Each row was made from one small tree. Brackets hold a mark, then the marks that hang from it, in the order of their numbers. Every link used is in the known rows. Write each row's tree.
Known rows
{k_496 k_503 k_953}: [ 0.54 -1.61  3.55 -1.12  1.75 -0.22 -2.65  1.36 -3.25 -2.17  0.98 -0.43
  1.61  2.69  1.78 -2.63  0.40  1.51  1.53  3.75]
{k_764 {k_609 {k_496 {k_503 k_944} k_953}}}: [ 0.18 -1.36  6.20  0.01  3.41  0.30 -2.71 -0.17 -1.31 -1.50  1.69 -0.36
  2.18  3.26  1.26 -2.22 -0.53 -0.81  1.80  2.93]
{k_944 k_856}: [-0.36  0.40  3.75 -0.71  3.88  0.82 -1.41  1.85 -1.69 -3.87  1.00  2.60
  3.34  2.60  1.01 -0.29  0.88  0.84  0.95  3.16]
{k_496 {k_503 {k_856 k_944}} k_953}: [ 0.24 -2.91  5.09  0.74  0.91  0.17 -1.83  3.19 -2.55 -2.89  0.52 -1.63
  0.74  2.36  1.44 -1.89 -0.09  1.20  1.44  3.51]
{k_764 {k_609 {k_496 k_503} k_782}}: [ 0.51  0.26  5.48 -0.86  4.74  1.33 -2.77 -1.12 -2.00 -0.62  3.16 -0.68
  2.38  3.26  2.57 -1.03 -1.43 -2.57  0.09  2.92]
{k_856 k_503}: [ 0.85  0.97  5.39 -0.09  1.79  0.86 -3.42  0.60 -1.26 -1.72 -0.77  1.58
  3.47  1.79  3.16 -1.52 -0.37 -0.08  0.97  2.04]
{k_496 {k_503 k_944} k_953}: [ 0.02 -1.30  3.26  0.60  0.20 -0.51 -1.41  1.49 -3.25 -1.30 -0.20 -0.38
  1.53  3.41  1.30 -3.45  0.66  1.75  1.64  3.36]
{k_944 k_503 k_856}: [-0.42 -1.48  2.13  0.27  3.02  0.18 -1.90  3.16 -0.47 -3.39  1.59  2.51
  3.20  3.85  2.80 -0.54  0.79  0.57  2.61  2.29]
{k_496 k_953}: [-0.12  0.77  4.24 -0.64  2.97  0.90 -2.08  1.23 -2.29 -2.93  0.67  0.60
  1.99  2.10  0.38 -1.98  0.79  0.78  1.13  3.90]
{k_782 {k_503 k_496 k_856 k_944}}: [-1.85  1.07  5.14  2.55  0.48 -1.70  1.87  3.72 -0.68  1.02 -1.44  1.31
  0.54  4.67  1.83 -2.95  0.09 -1.96  2.10 -0.40]
{k_503 k_944}: [-0.60  2.72  4.67  1.25  0.69  0.34 -0.23  1.02 -1.72 -1.18 -1.59  1.64
  2.94  3.69  1.18 -1.54  0.44  0.11  0.31  2.11]
{k_609 {k_496 k_953}}: [ 0.79 -0.21  4.29 -1.08  4.49  1.40 -2.24  0.65 -2.06 -1.73  1.35 -0.15
  2.25  2.74  0.63 -1.51 -0.94 -0.81  0.48  3.86]
{k_764 {k_609 k_782}}: [-0.77  2.83  5.98 -0.37  4.36  1.59 -2.22 -0.79 -1.45 -1.86  2.21  0.75
  2.48  2.55  1.54 -0.73  0.13 -1.96  0.25  2.94]
{k_782 {k_503 k_856 k_944}}: [-1.25  1.63  5.56  1.93  1.31 -1.54  1.18  2.48 -0.47  0.15 -2.40  1.48
  0.87  3.75  1.48 -2.09 -0.25 -1.26  1.64  1.49]
{k_764 {k_609 k_496 {k_782 k_503}}}: [-0.02  1.28  6.02 -0.68  6.29  1.04 -2.12 -1.05 -0.48  0.48  2.18  0.14
  1.98  3.32  2.02 -1.47 -1.34 -3.65  0.49  2.89]
{k_609 {k_782 {k_503 k_944}}}: [-0.65  2.78  3.16  0.72  3.10  0.40  0.10  0.40 -1.98  1.55 -0.33  0.75
  1.59  3.85  2.05 -2.59 -0.21 -2.01 -0.05  2.60]
{k_944 {k_503 k_496} k_856}: [-1.01 -1.89  1.81  0.94  2.16  0.05 -1.19  4.34 -0.73 -2.53  2.56  2.18
  2.82  4.76  3.10 -1.52  1.02 -0.21  3.08  0.44]
{k_944 {k_503 k_496}}: [-0.52  0.00  3.16  0.66  0.91 -0.01 -1.57  3.32 -0.76 -0.82  1.39  1.22
  2.48  4.87  3.79 -1.78  0.23 -1.28  2.27 -0.04]
{k_944 {k_503 {k_496 k_953} k_856}}: [-1.26 -1.24  3.13  2.23  0.22 -0.37 -0.40  4.93 -1.29 -2.09  1.80  0.24
  0.61  4.21  2.41 -2.04  0.55 -1.03  3.21  0.54]
{k_782 {k_503 k_496 k_856}}: [-1.24  0.79  5.38  0.77  1.97 -1.39  0.64  3.56 -0.76  0.18 -0.31  1.16
  0.56  3.96  2.23 -2.22 -0.29 -2.19  1.86  0.12]
{k_609 {k_496 k_503}}: [ 1.57 -0.98  4.44 -1.81  3.20  0.37 -2.46  0.36 -2.35 -0.66  0.98 -0.15
  2.77  3.65  3.01 -0.90 -2.05 -0.87 -0.05  2.72]
{k_496 {k_503 {k_944 k_856}} k_953}: [-0.22 -2.51  2.42  0.82  0.99 -0.42 -1.14  2.20 -3.28 -2.40  0.54  0.38
  1.75  3.29  0.93 -3.35  1.28  2.51  2.20  3.68]
{k_496 {k_503 k_856} k_953}: [-0.05 -1.90  4.19  0.22  0.92 -0.66 -1.29  2.70 -3.43 -2.95  0.88 -0.82
  0.39  2.41  1.31 -2.03  0.22  1.21  1.78  3.55]

Write each row's tree
[ 0.46 -1.40  5.95  0.40  0.52 -0.10 -1.45  2.79 -1.94 -2.16 -0.30 -0.81
  1.70  2.96  2.75 -0.38 -1.07  0.29  0.50  2.15]
{k_496 {k_503 {k_856 k_944}}}
[-1.24  1.67  2.44  1.50  2.50  0.40  0.53  1.63 -2.48  1.91  0.77  0.06
  0.79  4.27  1.67 -4.14  0.49 -2.09  0.85  1.74]
{k_609 {k_782 {k_503 {k_496 k_953} k_944}}}
[ 0.71 -2.26  6.01  1.56  1.04  2.11 -3.60  3.15 -0.49 -1.07 -0.03 -0.63
  2.84  2.25  2.75 -3.32 -0.06 -0.18  1.66  0.90]
{k_856 {k_503 {k_496 k_953}} k_944}
[ 0.20  0.31  2.44  0.56  4.81  1.10 -0.33  0.34 -2.42  2.02  1.10 -0.99
  0.91  3.83  1.03 -3.57 -1.04 -2.65  0.27  3.83]
{k_609 {k_496 k_953} {k_782 {k_503 k_944}}}
[-1.08 -2.82  1.19  1.13  2.35  0.15 -1.38  4.73 -1.20 -3.05  3.00  1.70
  2.14  4.36  2.20 -2.48  1.69  0.39  3.74  1.22]
{k_944 {k_503 {k_496 k_953}} k_856}
[-0.67  2.26  3.10 -0.17  3.60  0.51 -0.27  1.28 -2.17  1.57  1.22  0.45
  1.34  3.94  2.67 -2.73 -0.14 -2.77  0.14  1.46]
{k_609 {k_782 {k_503 k_496}}}
[ 0.76 -0.96  1.79  0.41  2.99  1.55 -1.00  0.24 -4.20  0.73  2.23 -1.96
  1.28  3.82  1.72 -3.02 -1.13 -1.24 -0.33  4.05]
{k_609 {k_496 {k_503 k_944} k_953} k_782}
[-1.14  2.02  5.83  0.11  4.46  0.49 -1.54  0.10 -0.70  0.18  2.13  0.72
  1.67  3.44  2.20 -2.28 -0.05 -3.05  1.23  1.44]
{k_764 {k_609 {k_782 {k_503 k_496}}}}
[-1.42  0.81  3.54  2.27 -0.13  0.34  0.35  2.85 -2.56 -0.60  0.36  0.61
  1.65  4.26  0.49 -3.89  1.51 -0.03  1.67  0.75]
{k_503 {k_496 k_953} k_944}
[-0.95  0.58  4.17  0.76  3.05 -1.09  0.10  1.90 -0.35 -0.13 -1.63  2.61
  2.24  4.00  1.38 -2.55  0.43 -0.21  1.87  2.15]
{k_782 {k_503 {k_944 k_856}}}
[-0.78  1.41  2.68 -0.03  3.71  0.57 -0.50  1.49 -2.49  1.20  1.68  0.04
  0.83  3.62  2.01 -3.47  0.26 -2.30  0.73  2.09]
{k_609 {k_782 {k_503 {k_496 k_953}}}}
[-1.79 -0.70  2.47  2.50  0.86  0.44  0.72  3.71 -2.56 -2.00  1.24  1.49
  1.97  4.16 -0.09 -3.76  2.19  0.74  2.31  1.12]
{k_503 {k_496 k_953} {k_944 k_856}}
[-1.62  0.16  4.63  1.76  0.75  0.15  0.59  4.26 -2.85 -2.69  1.64  0.02
  0.30  3.00  0.41 -2.10  0.83 -0.83  1.79  1.01]
{k_503 {k_496 k_953} k_856}
[-1.13 -1.19  5.87  2.43  0.75  1.15 -0.03  5.04 -1.62 -2.59  1.03 -1.10
  0.54  3.00  0.59 -1.97  0.38 -0.69  1.50  0.87]
{k_503 {k_496 k_953} {k_856 k_944}}
[ 0.73  1.25  3.33 -1.05  5.78  1.23 -1.06 -0.15 -1.86  1.88  1.41 -0.27
  1.71  3.70  2.53 -1.77 -2.08 -3.56 -0.66  3.17]
{k_609 k_496 {k_782 k_503}}
[-1.03 -1.19  5.84  1.56  2.19 -0.46 -0.02  4.38 -0.19 -0.15 -0.33 -0.37
  0.15  3.46  1.39 -3.15 -0.04 -1.64  2.35  0.89]
{k_782 {k_503 {k_496 k_953} {k_856 k_944}}}
[-0.98 -0.27  6.44  1.41  2.07 -0.69  0.17  4.27  0.24  0.28 -0.76  0.29
  0.84  3.82  2.30 -2.19 -0.63 -2.21  1.65  0.05]
{k_782 {k_503 k_496 {k_856 k_944}}}
[-1.12  2.46  2.94  1.33  2.34  0.27  0.67  1.38 -2.10  2.25  0.40  0.57
  1.26  4.61  2.31 -3.32  0.12 -2.52  0.32  1.08]
{k_609 {k_782 {k_503 k_496 k_944}}}
[-0.10  0.32  5.49 -0.53  6.53  1.22 -2.30 -0.71 -0.91 -0.04  2.68 -0.47
  1.35  2.89  1.19 -2.43 -0.79 -3.09  1.19  3.69]
{k_764 {k_609 {k_496 k_953} {k_782 k_503}}}
[ 0.74  0.66  2.49 -0.67  5.18  2.64 -1.58  0.00 -3.51 -0.53  2.95 -1.20
  1.64  2.84  0.85 -1.82 -1.03 -2.08 -0.75  4.59]
{k_609 {k_496 k_953} k_782}
[-1.18 -0.24  3.68  2.02 -0.05 -0.49 -0.25  4.57 -0.92 -1.66  1.39  0.87
  1.32  4.64  3.27 -1.06  0.00 -1.59  2.52 -0.27]
{k_944 {k_503 k_496 k_856}}
[-1.60 -0.86  3.20  1.60  2.39 -1.14  0.56  3.39 -1.00  0.33 -0.22  1.67
  1.28  4.35  0.95 -4.47  1.34 -0.36  3.03  1.08]
{k_782 {k_503 {k_496 k_953} {k_944 k_856}}}
[-1.39  0.35  4.10  1.49  1.57 -1.11  0.32  2.77 -0.97  1.39 -0.99  0.97
  1.03  4.52  1.37 -4.67  0.74 -1.05  2.50  0.69]
{k_782 {k_503 {k_496 k_953} k_944}}
[-2.13  1.80  4.90  3.67 -1.50 -0.40  2.35  4.02 -2.31 -1.06 -0.43  0.88
  1.01  4.48  0.96 -1.88  0.54 -1.24  1.16 -0.57]
{k_503 k_496 k_856 k_944}
[ 0.52  0.02  2.62 -0.85  6.03  1.28 -1.29  0.24 -2.48  1.29  1.96 -1.05
  0.88  3.16  1.38 -2.92 -1.36 -2.83  0.12  4.19]
{k_609 {k_496 k_953} {k_782 k_503}}
[-0.36 -0.19  4.19  2.53 -0.47  0.49 -1.56  2.30 -1.90 -0.45 -0.48  0.86
  2.37  3.01  2.14 -4.21  0.89 -0.04  2.19  0.56]
{k_856 {k_503 {k_496 k_953} k_944}}
[-1.45 -0.22  4.81  0.99  2.29 -1.22  0.52  3.80 -1.23 -0.29  0.13  0.58
 -0.12  3.60  1.36 -3.12  0.27 -1.62  2.53  0.93]
{k_782 {k_503 {k_496 k_953} k_856}}
